What can hang from each mark:
z311: z91 z505 z531
z58: z471
z505: z311 z471
z471: z58 z91 z505 z531
z531: z311 z471

Each row was made from one small tree. The marks that hang from a mark follow it in brackets, in the order of their numbers. Every link used is in the known rows. Write each row's tree.
Known rows:
z311{z505 z531}: [-1.73  1.50  1.59  0.27 -4.23  1.32  0.34  0.25  1.43  0.95 -5.60  0.27
  0.59 -2.53 -2.03  2.49 -0.90  0.65  1.14  1.42 -2.70]
z58{z471{z505{z311}}}: [ 1.14  0.78  3.37  1.43 -3.14  0.29 -3.52 -0.23  0.32  0.20 -1.53  0.88
 -1.22 -1.27  0.50  0.40 -0.09  2.95  1.64  1.35 -1.74]
z471{z91 z531}: [-3.31 -1.54  2.62 -0.26 -1.37  1.49 -0.91 -0.20  0.71  0.51  0.60 -1.11
 -1.44 -1.64 -1.70  2.58 -0.57  1.76  0.13  0.56 -0.41]
z311{z91 z505}: [ 0.50  0.87  1.24 -0.63 -0.45  0.19 -0.06 -0.21  0.80  0.00  0.90 -1.61
  0.92 -2.17 -1.64  1.34 -1.06  1.19 -0.69  1.69 -1.88]
z471{z505}: [ 0.26  0.87  0.69  0.10 -2.59  0.35 -2.12 -0.24  0.12  0.41 -0.43  0.50
 -0.30 -1.56 -0.84  1.15 -0.98  3.02  2.18  0.63 -1.49]
z531{z311 z471{z91}}: [-1.85 -0.76  2.15  2.61 -1.64  0.01 -1.92  1.60 -0.22 -0.40  1.50 -0.45
 -0.38 -1.39 -1.14  0.82 -0.32  1.46 -2.10  1.90 -0.06]
z531{z311{z91} z471}: [ 0.01  0.23  1.31  2.21  0.05 -0.28 -1.41  1.92  0.26 -1.86  2.95  0.20
  0.09 -1.08 -1.23 -1.40 -0.81  1.34 -2.99  0.95 -0.51]
z471{z58 z505}: [-1.36 -1.46  0.27  0.69 -3.59  0.95 -1.38  0.50  0.41  1.14  0.92  1.70
 -1.44 -1.51 -0.91  0.14 -0.28  2.55  1.57  0.83 -1.21]
z531{z311}: [-1.72  0.72  1.12  1.53 -1.10  0.52 -1.91  1.19  1.40 -0.98 -1.02  0.92
 -0.09 -1.48 -1.78 -0.25 -1.60  1.49 -0.11  0.24 -0.79]
z311{z91 z505 z531{z471{z58}}}: [-1.29 -1.55  1.46  1.53 -3.91  1.21  1.52  1.56  0.66  0.93 -0.31  0.51
 -0.42 -2.29 -1.67  0.52  0.63  0.25 -2.44  2.26 -2.18]
z58{z471{z91 z505{z311} z531}}: [-0.59 -1.44  4.74  0.97 -3.58  1.15 -3.06 -0.32  0.02  0.38 -0.14 -0.01
 -2.77 -1.57  0.52  2.45  0.07  4.02  0.99  1.25 -0.66]
z531{z311{z91 z505{z471{z58}}}}: [-1.54 -1.19  0.74  1.97 -2.00  0.00  1.15  1.66  1.78 -1.60  5.67  1.33
 -0.52 -1.49 -2.19  0.39 -0.33  1.20 -2.51  2.14  0.29]
z505{z471}: [-1.64  1.07  1.15  0.63 -1.56 -0.27 -0.15 -0.74  1.45 -0.66  2.59  0.57
 -0.14 -0.65 -2.28  1.79  0.54  0.16  0.40  1.05 -0.38]
z58{z471{z505 z531}}: [-1.25 -0.79  2.85  1.41 -4.86  1.96 -1.25  0.61 -0.83  0.98 -1.12  0.45
 -1.36 -0.79 -0.45  0.24 -0.40  2.93  1.81  0.49 -2.38]
z311{z531{z471{z91}}}: [-2.27 -0.75  2.23  1.48 -2.68  0.55 -1.18  0.51  0.37  0.34 -1.85  0.40
 -0.47 -1.90 -1.40  3.26  0.52  0.43 -0.98  1.62 -1.31]
z58{z471{z91 z505 z531{z311}}}: [-2.05 -2.21  3.09  2.73 -4.00  1.59 -2.52  2.02 -0.53 -0.78  0.22  0.78
 -1.82 -1.51 -0.06  1.89 -1.22  4.14  0.50  0.96 -1.04]
z311{z505{z471}}: [-0.99  1.36  1.60  0.57 -3.51 -0.08  1.45 -0.48  1.00  0.78  1.78 -0.59
  0.48 -1.04 -2.34  2.03  0.28  0.37  0.51  2.34 -1.09]
z58{z471}: [-1.57 -0.05  2.49  1.66 -1.87  1.05 -1.49 -0.02  0.15  0.64 -1.57  0.14
  0.30 -0.83 -1.29  0.55 -0.03 -0.23  0.13  1.15 -2.58]
z311{z91 z505 z531}: [-0.07  1.23  1.30 -0.32 -1.64  0.59  0.02  0.23  1.66 -0.59 -2.90  0.23
  0.77 -2.99 -1.69  2.83 -1.25  1.05 -0.34  1.32 -2.42]
z505{z311 z471{z531}}: [-1.97  0.87  3.65  0.16 -2.58  0.30 -0.20 -0.88  2.24 -0.81  2.06  0.58
 -2.51 -0.67 -1.74  0.63  0.72  1.51 -0.08  0.28  0.77]
z311{z91 z505{z471} z531}: [-0.36  1.43  1.18  0.09 -1.96 -0.32  1.03 -0.02  2.10 -1.67  0.78  0.90
  0.56 -2.21 -2.12  3.90 -0.10  0.42 -0.68  1.81 -1.24]

Which tree is each row?
[-5.16 -3.74  2.10  2.24 -3.03  1.22  0.28  1.72  1.67 -1.43  5.09  2.03
 -3.04 -1.00 -2.13  1.60  0.38  1.61 -1.67  0.87  1.71]	z505{z471{z58 z91 z531{z311}}}
[-2.75 -2.06  1.75  1.30 -2.71  2.14  1.23  2.50  1.17 -0.34  2.15  0.30
 -1.62 -2.14 -1.86 -1.25 -1.34  2.49 -2.28  0.80 -0.70]	z471{z58 z531{z311{z91 z505}}}
[-2.88 -1.91  1.19  3.59 -3.56  1.07 -0.37  2.52  0.31  0.39  1.48  1.51
 -1.23 -0.79 -1.64 -2.76  0.38  0.80 -2.34  1.14 -0.58]	z531{z311 z471{z58}}
[-1.67 -3.14  1.23  3.34 -4.04  0.56 -1.90  2.35 -0.72  0.35  3.51  1.42
 -1.98 -1.45 -0.28  0.17 -0.05  3.54 -1.21  2.05  0.24]	z531{z311 z471{z58 z91 z505}}
[-1.67 -2.90  0.78  0.47 -2.72  0.71 -2.15  0.16  0.25  0.95  2.35  0.87
 -1.68 -2.14 -0.64  2.70 -0.24  3.01  0.98  1.65 -0.35]	z471{z58 z91 z505}
[-4.45 -3.43  2.42  1.78 -4.43  2.38  0.88  2.14  0.77  0.93  0.67 -0.24
 -2.10 -2.22 -1.94  0.93 -0.87  2.45 -1.31  1.63 -0.16]	z471{z58 z91 z531{z311{z505}}}
[-3.42 -3.68  1.41  1.77 -4.06  1.96 -1.61  2.14  0.42 -0.31  2.23  1.65
 -3.18 -1.92 -0.70  1.09 -1.04  4.47  0.31  0.41  0.45]	z471{z58 z91 z505 z531{z311}}
[-3.10 -1.65  2.63  1.04 -2.18  0.07 -1.27 -0.41  3.19 -1.19  0.98  2.96
 -2.88 -2.22 -1.42  4.12  1.50  0.57 -0.99  1.69  1.25]	z505{z311{z531} z471{z58 z91}}
[-4.89 -3.73  2.18  0.82 -2.93  1.16  0.99  0.12  1.28  0.18  5.48  0.75
 -2.80 -0.84 -2.24  2.53  1.34  0.81 -1.04  1.15  1.00]	z505{z471{z58 z91 z531}}
[-0.14  0.79  2.97 -0.50 -3.58  1.00 -2.10 -0.30  1.11  0.28 -0.97  0.43
 -2.65 -1.48 -0.30  0.03 -0.68  4.47  1.89 -0.09 -0.39]	z471{z505{z311} z531}
[-4.83 -3.92  2.31  0.28 -2.49  2.15 -0.20  0.43  0.82  1.16  1.79  0.18
 -2.62 -1.66 -1.88  1.55  0.16  1.30 -0.64  0.68 -0.10]	z471{z58 z91 z531}
[-3.07 -3.78  1.62  0.20 -3.92  1.85 -1.11  0.54 -0.04  1.19  2.27  0.74
 -2.95 -1.81 -0.79  1.99 -0.12  3.71  0.98  0.78 -0.21]	z471{z58 z91 z505 z531}
[ 0.75 -0.55  3.86  1.21 -2.22 -0.01 -4.11 -0.69  0.08  0.12 -0.23  0.16
 -1.54 -1.97  0.75  2.90  0.06  3.34  1.00  2.17 -0.85]	z58{z471{z91 z505{z311}}}
[-3.73 -2.27  3.77  2.85 -2.39  2.01 -1.69  1.91  0.25 -0.78 -0.20  0.29
 -1.48 -1.27 -1.06  1.51 -0.90  1.73 -1.10  0.73 -0.78]	z58{z471{z91 z531{z311}}}
[ 3.11  1.19  2.30  0.21 -0.93 -1.06 -2.77 -0.12  0.10 -0.74  2.98 -0.15
 -1.30 -1.58  0.54 -0.47  0.14  3.70 -0.98  1.41 -0.48]	z531{z471{z505{z311{z91}}}}
[-2.53  0.22  2.30  1.25 -4.61  1.93  0.87  1.72  0.80  0.50 -1.90 -0.49
 -0.74 -1.65 -2.01 -0.42 -1.62  2.49 -0.07  0.73 -1.28]	z471{z531{z311{z505}}}
[-0.68 -2.11  2.21  0.04 -2.17  0.30 -3.17 -0.31  1.16  0.62  1.55  0.90
 -2.89 -2.27  0.09  2.13 -0.07  3.75  0.70  1.67  0.67]	z471{z58 z91 z505{z311}}
[-0.13 -2.37  2.81  1.45 -3.64  0.08 -2.38  0.13 -0.08  1.33  2.78  0.51
 -3.00 -1.68  0.37  0.72  1.18  3.31 -0.87  2.47  0.40]	z531{z471{z58 z91 z505{z311}}}
[-0.26 -1.87  0.44  1.45 -3.46  0.75 -0.87  1.69  0.15 -0.27  1.14  2.53
 -1.56 -1.96 -0.35  0.48  0.35  2.22 -1.01  1.04 -1.55]	z311{z91 z531{z471{z58 z505}}}
[ 1.88  1.67  1.68 -0.84 -0.62 -0.34 -3.49 -0.06  2.28 -2.21 -2.08  2.24
 -1.43 -3.01  0.18  2.61 -1.06  3.79  0.92  0.19 -0.87]	z471{z505{z311{z91 z531}}}
[-2.85 -0.90  1.14  2.74 -4.62  0.58  1.61  1.67  1.68 -0.04  2.97  1.52
 -0.85 -1.24 -2.38 -0.05  0.06  0.92 -1.01  2.17 -0.10]	z531{z311{z505{z471{z58}}}}
[ 0.23  1.48  2.24 -0.62  0.85 -0.18 -2.69 -0.15  3.08 -2.34 -2.47  1.53
 -1.01 -2.81 -0.88  1.93 -0.97  1.46 -0.73  0.09 -0.62]	z505{z311{z91 z531}}
[-1.19  1.02  2.07  1.67 -5.57  1.18  1.11  0.80  0.18  1.94 -4.31 -0.34
  0.48 -1.83 -1.73  1.14  0.14  0.31 -0.26  2.18 -2.88]	z311{z505 z531{z471}}
[-2.66 -2.29  3.31  1.83 -3.27  0.75 -1.61  0.62  1.57  0.75 -1.45  1.56
 -2.82 -2.24 -0.66  1.67  1.41  0.71 -2.03  1.85  0.05]	z505{z311{z531{z471{z58 z91}}}}
[ 0.17 -0.88  1.64  1.14 -3.06 -0.10 -1.95  0.11 -1.18  1.13  2.48 -0.79
 -0.62 -1.41 -0.16  2.22  0.27  2.97  0.32  2.27 -0.87]	z531{z471{z91 z505}}
[-2.27  0.38  2.51  0.23 -4.95  1.08  2.55 -0.32  0.89  0.94  1.90 -0.95
 -0.76 -0.76 -2.63  1.45  0.33  1.00  0.34  1.54 -1.02]	z311{z505{z471{z531}}}
